What can hang from each mark:
kovibe: nafiz sape sigag
gera: diso pudul sigag
pudul: gera kovibe
sigag: kovibe nedef
sape: gera
nafiz: gera
nedef: nade sigag
diso: gera kovibe nedef

Every row comes from one small tree of marks. The marks that hang from a mark follow it in brackets, in alphabetical order. Every link used is in the known rows. Which tree was each row made from?
Known rows:
nafiz{gera{pudul}}: [ -9.1  -1.7  23.2  19.2  -2.1  46.3 -35.5  24.4 -23.1   2.3  10.4  14.3
 -15.3 -13.9 -14.1  -2.9  26.0 -25.2  10.6  12.8  -9.4   0.6]
diso{gera{pudul sigag} kovibe{nafiz} nedef{nade}}: [ 12.9 -14.0 -48.6  -8.7 -33.9 -26.6  67.3 -10.3 -36.2  -8.6   4.0   3.1
 -20.9  -3.5 -13.4  24.5  -5.6 -21.7  18.7  12.8 -13.3  -9.2]
kovibe{nafiz sape{gera{sigag}}}: [ -3.9   7.0  24.0 -29.7  -2.7 -23.6   8.8  -8.9  39.1   0.3   2.8  -4.2
   6.6   3.0 -11.8  16.2 -20.0 -12.4 -18.5 -16.8   5.5   1.1]
sigag{kovibe nedef}: [  5.1  17.5   6.0  30.2  23.3  -0.6 -16.6   2.1   3.3   3.6   2.6   5.3
  14.2   7.9  21.9 -26.4  36.7  42.7   6.2   0.1   0.5  -1.4]
sigag{kovibe{nafiz sape} nedef}: [ 11.6  24.8  27.3  15.0  31.5 -26.7  -2.7 -27.1  31.0  16.5   8.0 -28.7
  25.5  12.6  17.0 -18.1  -1.6  25.9 -15.5  -9.7  -7.0  -3.5]
gera{diso{kovibe} pudul}: [ 16.3 -18.4 -18.5   4.9 -10.5  18.5 -42.1  -1.8 -55.6  -1.9 -22.9  27.1
  -7.2   0.4 -15.9  16.8  26.3   4.0  20.8 -11.7   5.7 -20.8]
nafiz{gera{diso{nedef{sigag}} pudul}}: [ -7.3 -23.1 -32.9  -0.8 -21.2  27.3  -8.9   8.1 -56.8 -25.2 -12.5  16.1
 -14.6 -10.2 -19.9  13.6   3.8 -23.9   8.4  12.3 -12.8   0.8]
nafiz{gera{diso pudul sigag{kovibe}}}: [ -4.9   5.2   0.0   2.2 -29.5  41.0 -43.2  28.5 -61.0 -16.2  -9.4  20.8
  -2.5  21.6 -29.5  36.0 -10.3   3.5  53.3  -3.9  25.5  -3.5]
nedef{sigag}: [  5.3  -2.8  -8.4   6.7  10.3  16.2 -24.7  17.8  -5.8  -8.0   2.4  17.4
  14.2 -15.9   0.4 -17.5  43.8  -6.1 -33.5  13.3   0.3  11.4]
pudul{gera{diso{nedef} sigag} kovibe{nafiz sape}}: [-26.5 -20.7 -24.4  -3.1 -11.4 -24.0  23.8 -36.5   6.1   2.7 -49.5   7.8
  -7.6   7.6  10.1  15.0 -47.7  22.4  -4.7  -1.9  13.3 -43.7]
sape{gera{pudul}}: [-10.8 -16.7  11.3  -4.3   6.5  20.2 -27.7  14.0  -7.4   1.0   5.2  21.0
 -11.6 -14.4  -4.7   5.9  46.5 -19.4  -5.0  -9.1  -4.9   4.6]
sigag{kovibe{nafiz sape{gera}} nedef{nade}}: [  0.5  24.0  25.7  -4.8  30.6 -20.5  22.1  -1.1  54.4  20.3  25.0 -34.1
  21.4  12.3  29.9 -11.7   4.2  19.1 -16.7 -14.6  -1.3  31.6]
kovibe{nafiz{gera{pudul sigag}}}: [-10.7  16.4  22.3   1.6 -20.3  22.3  -7.1  13.2 -18.8 -11.1   6.5  17.0
  -5.6  -9.9 -44.0  33.4 -16.2 -41.8  12.6   7.7  -7.9   0.0]
sape{gera{pudul{kovibe{sigag}}}}: [-15.5 -28.1  -3.4  -2.0  13.9   9.0 -31.3   3.8   1.4   0.9  12.6  10.1
 -24.0 -21.8   6.8  -8.3  20.2 -15.9 -10.7  -7.4   5.7  -2.4]
nafiz{gera}: [ -6.7   1.9  25.9  22.5   8.5  39.5 -22.5  30.8   3.8   1.4   8.5  17.8
 -13.3  -9.7   3.4 -21.4  16.5  -5.8   6.2  21.1  -3.7   1.4]
diso{gera{sigag{nedef{nade}}}}: [-13.5   1.7 -19.7   8.6 -11.8  -4.4  46.6  23.7  10.5 -21.4 -15.3   1.7
   3.0 -12.2  10.4 -16.6  14.8   8.8  10.3  13.4  -5.7  11.6]
sape{gera{pudul{kovibe{nafiz}} sigag{nedef{nade}}}}: [-27.9  10.5  -3.3  -1.2 -10.5 -19.3  28.3  11.6  15.9 -23.6  -6.2  12.1
   3.7 -17.0 -16.1  24.8 -11.7 -21.2  -3.3 -12.1   3.4   7.1]
diso{kovibe}: [ 23.0   0.2  -4.3  15.7   6.3   6.5 -22.3   4.1 -11.7  10.4   3.6  23.4
  -4.3   2.4   9.4 -18.5  34.6  18.0   4.0   9.7   3.9 -13.3]
gera{diso{kovibe} pudul sigag{nedef}}: [  7.4   4.9 -34.3  -0.6 -33.4  -8.5 -11.1 -13.8 -53.0 -25.5 -35.1  27.5
   7.7  14.8 -29.0  29.2  -1.3  18.1  39.5 -15.6   3.2 -23.2]
gera{sigag}: [  2.7   1.9   1.2   4.7 -11.3   3.5 -17.4  15.1  -8.1  -5.2 -14.6  27.9
   7.4  -8.9 -11.6  -5.1  20.1   8.5  -3.8  -2.8   7.2  -6.5]
nafiz{gera{pudul sigag}}: [-10.3   7.4  10.7   5.2 -27.6  34.8 -26.9  27.0 -33.6 -11.3   5.3  23.1
  -6.7  -3.2 -33.0  15.3   4.9 -25.2  22.8   8.8   1.8  -2.6]
nedef{nade sigag}: [  7.7   1.8 -12.5   4.8   7.7  23.2 -11.4  38.4  -2.2   2.1   6.0  10.8
  19.7 -21.8   7.2 -22.1  49.9  -9.3 -42.3  14.7   2.0  34.9]
nedef{sigag{kovibe{sape}}}: [ 19.5   6.6  -1.4  -1.6  14.4   3.8 -39.2   2.5  -1.0  11.4  22.6 -18.3
  29.0  16.8  15.6 -22.0  29.8  17.8 -29.8   2.6  18.9  10.8]
kovibe{nafiz{gera{diso{nedef} pudul sigag}}}: [ -8.9  -9.7 -10.2  -5.8 -32.4   2.1  17.6  -7.8 -44.9 -23.9 -29.2  20.2
 -17.5  -8.5 -44.8  44.0 -41.9 -26.6  30.6  -3.3 -15.3 -15.6]
kovibe{sape}: [  9.8  -8.2  20.9   6.2  15.1   2.5 -32.8  -3.0  15.8  20.9  -5.0  -8.5
   9.3  -7.1  12.4 -30.9  23.5   8.4 -28.6  -4.7  -1.9  -8.3]

Which tree is each row?
[  9.2  -2.2 -21.0   4.6  13.1 -18.2  39.9 -38.9  -2.9  -4.9  17.0 -15.2
 -18.1  -9.0   2.9  -0.6   1.0 -16.9  13.8  12.7 -32.1  -6.9] | diso{gera{pudul} kovibe{nafiz sigag{nedef}}}
[-22.8 -15.8  -6.5  -6.5 -19.4   1.0 -25.6  17.3 -14.0 -23.1  -7.1  31.3
 -13.3  -7.4 -19.1  19.8   9.6 -13.6   6.1 -10.6  23.7 -18.8] | sape{gera{pudul{kovibe} sigag}}
[-15.0  41.6   7.5   6.5   3.9  -5.5  29.2 -10.1  33.7  30.4   7.7 -21.1
  35.8  30.4  28.2   1.9  -2.3  35.6  -6.0   3.8   9.0  18.5] | pudul{gera{sigag{kovibe{nafiz sape} nedef{nade}}}}
[ 10.0   5.0   4.5   5.7  26.2  -8.7   7.2  -8.1  35.4  29.0   8.7 -37.5
  18.5 -14.0  32.9 -52.6  14.5  16.1 -35.4  -7.6 -19.6  28.3] | kovibe{sape sigag{nedef{nade}}}
[ 12.5 -16.4 -33.9  -8.0 -19.7 -23.9  39.9   2.1  -5.5   8.8   7.0 -31.2
   0.1  19.5  27.6 -21.0   0.4  26.1  11.6   5.7  14.0   0.4] | diso{gera{sigag{kovibe{sape}}} nedef{nade}}
[ 17.8   8.5  -5.6  15.4  -1.4  -0.7  44.3   7.2   1.4  11.3  23.1   3.0
 -22.9  -2.5  10.6  -9.2 -10.7  -7.5  12.3  25.6 -16.8   7.1] | diso{kovibe{nafiz{gera}} nedef{nade}}
[ 13.1  23.0  12.6   7.2   2.3  -9.2  -8.2   4.1  -5.3   1.9   3.2  14.1
  15.8   9.2 -11.7  15.9   0.2  15.0   4.6  -3.4  16.1  -1.8] | gera{sigag{kovibe{nafiz}}}
[ -6.2  25.8  23.4  17.7  28.1  14.2  35.2  11.5  39.3  10.1  24.0 -16.7
  -1.4 -24.2  11.0 -24.3 -13.6 -15.9  -8.9  18.0 -31.5  39.1] | kovibe{nafiz{gera} sigag{nedef{nade}}}
[ -9.1 -41.1 -21.9 -13.5  -6.2   0.6  -3.1  -5.9 -33.3 -12.5 -28.8  24.6
 -25.3 -13.2  -3.4  16.9  21.4  -3.6  11.2 -22.2 -12.5 -10.5] | sape{gera{diso{nedef} pudul}}
[-25.0 -26.9 -32.3  -1.2   8.8 -12.0  17.0 -33.0   9.3   0.0 -34.2  -1.9
   1.0  -1.6  21.3   2.5 -22.9   8.1 -34.5  12.1   6.2 -25.6] | pudul{gera{diso{nedef{sigag}}} kovibe{nafiz sape}}
[-26.7  -2.7  -2.1   6.1 -30.7   3.7 -24.2  -2.0 -19.6 -29.8 -34.7  -5.4
  -0.1   9.9 -24.7  12.1 -52.3  -0.8  30.5  -9.3  16.7 -31.7] | nafiz{gera{diso pudul{kovibe{sape}} sigag{nedef}}}
[  5.7  29.1  13.9  11.3  13.4  35.0   1.0  43.8   4.7   3.1  41.3  -6.3
  14.6   1.3   2.9   1.1   6.9 -15.6 -10.5  29.4   8.1  45.8] | nedef{nade sigag{kovibe{nafiz{gera}}}}
[  6.7  -6.0  -3.9  -7.4 -10.2  -8.0  -3.3   3.1   0.2  -1.8   5.9 -19.2
   6.0  26.7  13.4 -10.3  -1.3  22.8  17.2   3.5  26.4 -12.1] | diso{gera{sigag{kovibe{sape}}}}
[  0.7  23.3  14.7  12.7 -12.9  27.6 -24.9  34.2 -15.4  -4.7  20.3  16.3
   0.0  22.2  -4.6   0.2  -0.3  16.6  37.7  14.9  23.3   2.1] | nafiz{gera{sigag{kovibe}}}
[-13.8 -29.0   2.2 -11.6  -2.4  25.3 -34.6  14.2 -24.3 -10.9 -25.4  25.2
 -13.6 -14.3 -11.8  22.4  28.6 -11.2   8.2 -22.6   0.8  -1.2] | sape{gera{diso pudul}}
[ 20.8 -10.1  -5.7 -20.6  10.2 -46.3  35.1 -40.9  28.3  13.7  18.0 -11.3
 -16.9  12.3  17.3  -3.9 -11.4   6.3  -9.4  -6.2 -13.5 -17.0] | diso{kovibe{nafiz sape{gera}} nedef}
[ -9.3  22.8  14.6 -21.9  -0.8 -33.3  42.9  -2.1  54.7   0.4   1.7 -19.1
  20.6   1.7   2.6   3.8 -20.0  -5.4 -19.9 -17.8  -6.3  25.6] | kovibe{nafiz sape{gera{sigag{nedef{nade}}}}}
[ -2.5  -3.4  35.6 -15.4  24.2 -11.9  -1.4  -9.6  48.5  15.3   8.1 -12.2
   1.0  -6.8   6.9  -2.2  -0.2 -13.3 -30.5 -13.3  -6.6   4.1] | kovibe{nafiz sape{gera}}
[ 30.8  -8.1  -0.2 -15.8  17.4 -17.3  -9.9 -36.5   5.9  20.5  -8.7 -19.3
   0.4   3.6   4.1  -2.2 -32.4   7.0  -8.0 -15.0  -2.3  -5.8] | gera{diso{kovibe{nafiz sape sigag}}}
[ -1.2  24.7  29.7   5.2  26.4   1.3  30.8  -5.7  53.9  24.5  25.1 -46.5
   7.5 -13.2  18.3 -32.9 -30.2 -13.6 -21.2   9.3 -28.6  36.9] | kovibe{nafiz{gera} sape sigag{nedef{nade}}}
[ -1.9  19.3  34.3   6.7  30.0  -5.6  18.2 -25.3  51.6  13.7  21.7 -38.6
   0.5  -6.0   9.9 -28.0 -36.7  -9.1 -13.6   8.9 -30.8  12.3] | kovibe{nafiz{gera} sape sigag{nedef}}
[ 16.9  20.6  19.6  -6.6   1.7 -21.2 -15.0 -11.9   8.9  14.2   6.7 -15.6
  24.6  20.2  -7.4   8.0 -16.6  15.6  -8.8 -12.7  18.5  -5.0] | gera{sigag{kovibe{nafiz sape}}}
[  6.5   6.5  -9.6  -0.6 -32.2  23.9 -15.9  21.9 -33.8 -21.1 -14.7  34.0
 -13.1  22.4 -19.9  21.7 -27.5  13.1  53.3  10.1  22.4 -15.3] | nafiz{gera{diso{kovibe} sigag}}
[ -0.9 -11.6  20.4 -22.5  11.1   1.1 -32.1 -13.1  -7.6   9.9  -3.3 -16.1
   6.2  12.7  -8.3  33.7  -7.5  -4.4   2.8 -34.5  12.8   2.2] | sigag{kovibe{nafiz sape{gera{diso pudul}}}}
[ 23.9 -28.7 -54.2 -13.4  -9.4 -29.3  36.9 -27.9  -6.4 -10.0  16.4 -22.1
 -12.7  15.2  25.2 -27.2  10.6   5.1 -10.2  26.9  -5.2 -20.8] | diso{gera kovibe{sape} nedef{sigag}}
[ -5.0 -40.8 -13.1 -22.5  20.5 -42.7  21.6 -41.1  31.0   1.5 -20.3 -20.1
 -24.2 -14.7  20.6  -7.7 -52.1   4.0 -20.5 -22.6  -1.4 -18.4] | pudul{kovibe{nafiz sape{gera{diso{nedef}}} sigag}}
